Each row was made from one walk, in order. Every step used is in the known rows, and no mark comes twice. Write each row's walk.
Known rows
notape -> sisoka -> kizur -> nimep -> ruri: [ 16   6   0  10   2  -6  10  -6  13 -17  -3 -12   3   9 -12 -13   8 -21
   8   2 -10  13   7   3   9 -10   4   6 -14   6 -21]
dukim -> vedok -> dilab -> ruri: [ -3 -18  -5  -5   2   8   7  -4  -7   6 -10 -25  -4 -11  32 -16  19   8
 -15  19   5  -2   6   4   3 -15   2   5   8 -14  -9]
fifasa -> notape: [  5   3  -2  -5  -2  -7   8  -9   5 -11   3 -14   1  10   7  -7   0  -1
   6   9   1  21   2  10   3   7  -8   1  -4   2  -7]
beba -> dilab: [  2  -3  -9  -4   5   8  10  -3   2   4  -4 -17   1  -2   6  -4   9   3
  -4   8  -2   4   0   4  -4 -10  -6  -5  11  -3  -4]
dukim -> vedok -> dilab -> ruri -> notape -> sisoka: [ -1 -13  -5  -4  -3   4  15  -5  -2   1  -4 -32  -6 -13  32 -21  14   7
   0  27  12   8   6  10   7 -16   0   4   5 -12 -17]
fifasa -> ruvip -> sisoka: [ 17   1  -3  -8 -12   2   6 -26  17  -3   7 -20   3   7  -2 -14  13 -10
  17   4  -8  21   1  15   1   1 -13 -11 -14   0   2]
ruri -> dukim: [  3  -6  -3  -7   5  -4   9   5  -5   0  -7 -11  -6   9  10 -19   6  -3
  -3   5  -3   8  -3  -1   6  -6  -5   1   0  -7  -2]
dilab -> ruri -> notape -> sisoka: [  2   7  -2   6  -6  -5  10   5   2  -2   6 -25  -2   5  15 -10   4   2
  12  17  12  14   5  10  11  -7   3   0  -3  -5 -19]
dilab -> ruri: [  1   1  -2   5  -1   0   1   5  -4   5   0 -17   0   8  16  -4  11   4
  -5   8   4   3   4   2   5  -7   6   1   1  -8  -9]
beba -> dilab -> ruri -> notape -> sisoka -> kizur: [ 10   2  -5   6   1  -1  14   0   6   2  -2 -29  -3   1  10 -10  11   0
  10  21   6   4   7  10   2 -11   4  -1   6  -7 -24]
beba -> dilab -> ruri -> dukim -> vedok: [ -2 -17  -8  -9   5   2  13   8  -1  14 -11 -24 -14   1  32 -14  23   9
 -13  22   4  -2  -2  -2   2 -12   2  -1  26 -17 -10]
sisoka -> kizur: [ 12   1   1   4   6   0   5  -6  -3  -8  -9  -8  10   7  -9 -15   4  -8
   0   2 -10   3   9   8   5  -8  -2   6 -14   0  -5]
sisoka -> kizur -> nimep -> ruri -> dukim -> beba -> dilab: [ 13 -10  -4  -3  18  -7   9   8   2  -4 -24 -12 -10   4   0 -16  20 -22
  -8  12  -8  -2   3 -13  15 -13   8  -1   5  -8 -25]
sisoka -> kizur -> nimep: [ 17  -3   2   1  10  -3   4  -1   1 -15  -9  -5   9  11 -14 -11  -2 -15
   0  -5 -12   1  15   1   9  -7   2  11 -10   5 -13]
fifasa -> notape -> ruri -> dukim: [  7  -7  -6 -11   0 -18  18  -3   5  -9  -3 -16  -3  17  11 -12  -2  -8
   4  17  -3  20 -13   2   4   6  -3  -7  -5  -6  -5]
samab -> vedok -> dukim -> beba: [  2 -19   4  -4  12  18  -2   1  -9   1 -12 -27   5 -15  30 -26  12   0
 -24   9  12  13   6  -7   7 -24  -4  -2  -5 -12  -7]
vedok -> dilab -> ruri -> notape -> sisoka -> kizur: [ 11  -4  -4   8   1  -3   8  -7  -2  -1  -5 -32  -1  -5  16 -19  10  -2
   9  20   7   3  10  10   4 -14   4   6  -8  -9 -25]
vedok -> dilab -> ruri: [  2 -10  -7   3   2   5   0  -4  -7   9  -7 -27  -3  -4  24  -8  15   5
  -8  11   6  -3   5   1  -1 -13   5   3   2 -11 -13]
ruvip -> fifasa -> notape -> sisoka: [ 15   6  -1  -7 -17  -4  10 -19  17 -12  13 -12   1   7   2  -9   9  -5
  21   9   2  31  -6  25   6  22  -7   1  -7   5 -12]
kizur -> sisoka: [  4   3   6   1  -2   8   4  -8   6  -4  -8 -11  11   2  -2  -9   7  -4
  -2   0  -5  14  11  13  14  -2  -2   1 -11   3   6]
samab -> vedok -> dukim -> ruri -> notape: [ -2 -11  -2   2  12  16   1   6  -2   3 -11 -28   4 -17  34 -24   7   1
 -18  14  22  11  11  -7  13 -26   5   1  -8 -12 -13]
ruri -> notape -> sisoka -> kizur: [ 12   9   0   4   0  -6  15  -5   3 -15   0 -17   7   3  -8 -21  -4  -9
  18  12   0  16   9  16  10  -8  -5   4 -18   2 -16]
vedok -> dilab -> ruri -> dukim -> beba: [  4 -21  -3  -7   8   0   2   2 -12  12 -17 -29 -13  -7  37 -19  23   3
 -12  21   8  -3  -1  -6   4 -14   4   0   9 -20 -17]
ruvip -> sisoka: [ 10   0  -2  -4  -4   4   2 -10   9  -1   1 -17   8   4  -1 -15  12  -3
   9   2  -7  13   3  13   5  -1  -7  -6 -10  -2   3]
vedok -> dukim: [  4  -4  -1   2   4   9   2  -1 -10   0  -2 -17   5  -4  15 -19   6  -1
 -11   5   2   9   6  -2  10 -12  -2  -1  -6  -5  -3]
kizur -> nimep -> ruri: [  2   4  -7   4   7  -3   5   9   5  -8  -6  -5  -4   7  -4  -2   7 -18
  -4  -1  -3   8   4 -11  16  -9   8   0  -4   1 -16]
samab -> vedok -> dilab -> ruri -> notape -> sisoka -> kizur -> nimep: [ 12 -16   0   6   9   5   3  -3   6  -6 -10 -35   0  -5  19 -21   4  -7
  -1   8  12   6  17   1   2 -22   4  14  -7  -6 -29]
sisoka -> kizur -> nimep -> ruri -> dukim: [ 13  -2  -3   5  13 -11   6   8   1 -10 -17  -5  -6  14  -9 -16  10 -25
  -4   1 -11   2   7 -10  18  -9   9   8  -9  -3 -20]
nimep -> kizur -> sisoka: [  9   9   5  -5  -3  15   0 -10   4  -6  -2  -6   8   5 -11 -17   4  -9
   0   1   0  20  15  11  20  -2  -7   7  -9   6  10]

Write each row's walk
[  3  -6  -2   2   7  11   1   0  -4   4  -7 -20   5 -11  28 -16  13   2
 -16  13   7   4   7  -5  11 -16   7  -2  -3  -7  -8] | vedok -> dukim -> ruri
[  2 -10  -3  -6   6   6   5   5  -4  11 -11 -25  -5  -8  25  -5  23   6
 -10  22   7   0   0  -1   2 -12   3 -10  18 -13 -14] | dukim -> beba -> dilab -> ruri
[  6 -13  -2  -1   1   1  15  -8  -2  -2  -9 -31  -3 -10  24 -26  14   1
   1  27   6   4  11  13   8 -16   2   9  -2 -12 -20] | dukim -> vedok -> dilab -> ruri -> notape -> sisoka -> kizur
[  9   7  -4   8  11  -9   8   8   1 -14 -13  -6   0   8 -16 -12   2 -25
   5   5  -4   5  14  -5  23 -10  10   6 -16   0 -26] | sisoka -> kizur -> nimep -> ruri -> notape
[  2 -10  -9  -3   5   0   9   8  -1  15  -8 -24 -13   6  25  -9  19   6
  -8  15   4  -2  -4  -3  -1 -10   3  -3  21 -14 -12] | beba -> dilab -> ruri -> dukim
[  1 -29  -1  -6  12  10  -2   3  -8  11 -21 -35 -10 -11  43 -24  22   4
 -21  16  15   1   1  -8  -1 -24   2   3   6 -22 -16] | samab -> vedok -> dilab -> ruri -> dukim -> beba
[ 26  -2  -3  -4  -3 -11   7 -18  20  -7  -7 -15  -8  17 -10 -21  20 -31
  15   4 -15  15   3   2  12  -1  -2  -4 -16  -3 -15] | fifasa -> ruvip -> sisoka -> kizur -> nimep -> ruri -> dukim
[  3 -16  -7  -1   5  -1   3   1  -9  11 -11 -27 -12   0  31 -17  18   4
  -9  13   6  -4   0  -4   0 -12   4   4   7 -16 -14] | vedok -> dilab -> ruri -> dukim
[  3  10  -7   4   2  -8  13   8   9 -14   0 -13  -6   5  -6  -8   0 -21
  12   7   4  18   4  -4  20  -9   5   0  -8   3 -25] | kizur -> nimep -> ruri -> notape -> sisoka
[  1 -25 -10 -14   7  -3  21  -1  -6   1 -15 -20  -4  -3  21 -22   8  -5
 -12  21  -5   2 -14  -4   3 -16   0  -6   0 -17   1] | notape -> ruri -> dukim -> vedok -> dilab
[ 10   7   1  10  -3  -7   9   2   1  -5   1 -24   2   7   7 -14   5  -4
  14  17   7   9  10  12  11  -8   5   4 -10  -5 -23] | dilab -> ruri -> notape -> sisoka -> kizur
[  3 -15  -4 -16  11   1  12   6  -5   6 -16 -19 -11  -4  20 -18  18   0
  -9  18   1   4  -7  -4   4 -11  -6  -8  16 -13  -8] | ruri -> dukim -> beba -> dilab
[ -3   5  -6  -2   6   0   8   7   1  -1  -7 -15   3  -8  15 -10   4  -1
   1  18  12   6   8   3  15 -12   6  -2  -6  -5 -13] | dukim -> ruri -> notape
[ -1 -23  -5 -15   8   2  14  -2  -9   3 -15 -19 -10  -6  27 -29  14   2
 -13  16  -1   2  -1   0   5 -14  -7   6   8 -14  -3] | ruri -> dukim -> vedok -> dilab
[ -7 -13 -11  -4   7   0  13   3  -5   6 -18 -17 -18  -6  23 -24  25  -9
 -14  20   0   4  -7  -8  13 -18   3  -1   2 -18 -11] | nimep -> ruri -> dukim -> vedok -> dilab
[ 10 -16  -1  -4   4  -1  14  -4   1  -8  -9 -28  -3  -7  20 -22  10  -4
   2  22   5   3  16   7  11 -15   5  13   2  -7 -26] | dukim -> vedok -> dilab -> ruri -> notape -> sisoka -> kizur -> nimep
[ 13  -6   1   0   5  -8  18  -2  11 -15 -10 -12  -7   9   1 -25  14 -19
   1  11 -11  13   3   0  14 -12   2   9  -5  -1 -20] | notape -> sisoka -> kizur -> nimep -> ruri -> dukim -> vedok
[  5 -19  -8 -15  10  -5  20   6  -3   4 -16 -20  -5  -1  16 -13  11  -7
  -8  23  -3   3 -18  -7   2 -14   0 -18   8 -15  -4] | notape -> ruri -> dukim -> beba -> dilab
[  9   7  -1   4   3  -3  12  -2   9  -9  -6 -19   6  -5   8 -17   5  -6
  11  20   6  10  10  11  12 -13   5   3 -13   0 -19] | dukim -> ruri -> notape -> sisoka -> kizur
[ 13   3   0   1   7  -6  12   2  12 -15  -6 -16   6  -1   4 -14   1 -12
  11  15   5   9  15   6  15 -12   7   7 -10   5 -25] | dukim -> ruri -> notape -> sisoka -> kizur -> nimep
[ 23   8  -2   1 -11 -11   8 -15  22 -18   4  -7  -3  13 -11  -8  13 -24
  20   7  -4  26  -1  16  16  20   4   5 -13   6 -27] | ruvip -> fifasa -> notape -> sisoka -> kizur -> nimep -> ruri
[  0  -2  -4   1   8   7   5   6  -6   2  -7 -21   3 -14  27 -20   7   0
  -8  19  16   7  10  -4  20 -16   7  -2  -6  -9 -15] | vedok -> dukim -> ruri -> notape
[ 16   6   1   1   3  -8  15  -1   6 -21   0 -15   6   6 -11 -18  -8 -15
  18   6  -1  15  14  10  14  -7  -3   8 -14   7 -21] | ruri -> notape -> sisoka -> kizur -> nimep
[ 16 -11  -1  -4   6  -6   8  -2  12  -6 -16 -12  -5   9  -2 -29  22 -22
   2   8 -14   7   7   0  20  -6   4   3  -8  -8 -12] | ruvip -> sisoka -> kizur -> nimep -> ruri -> dukim -> vedok
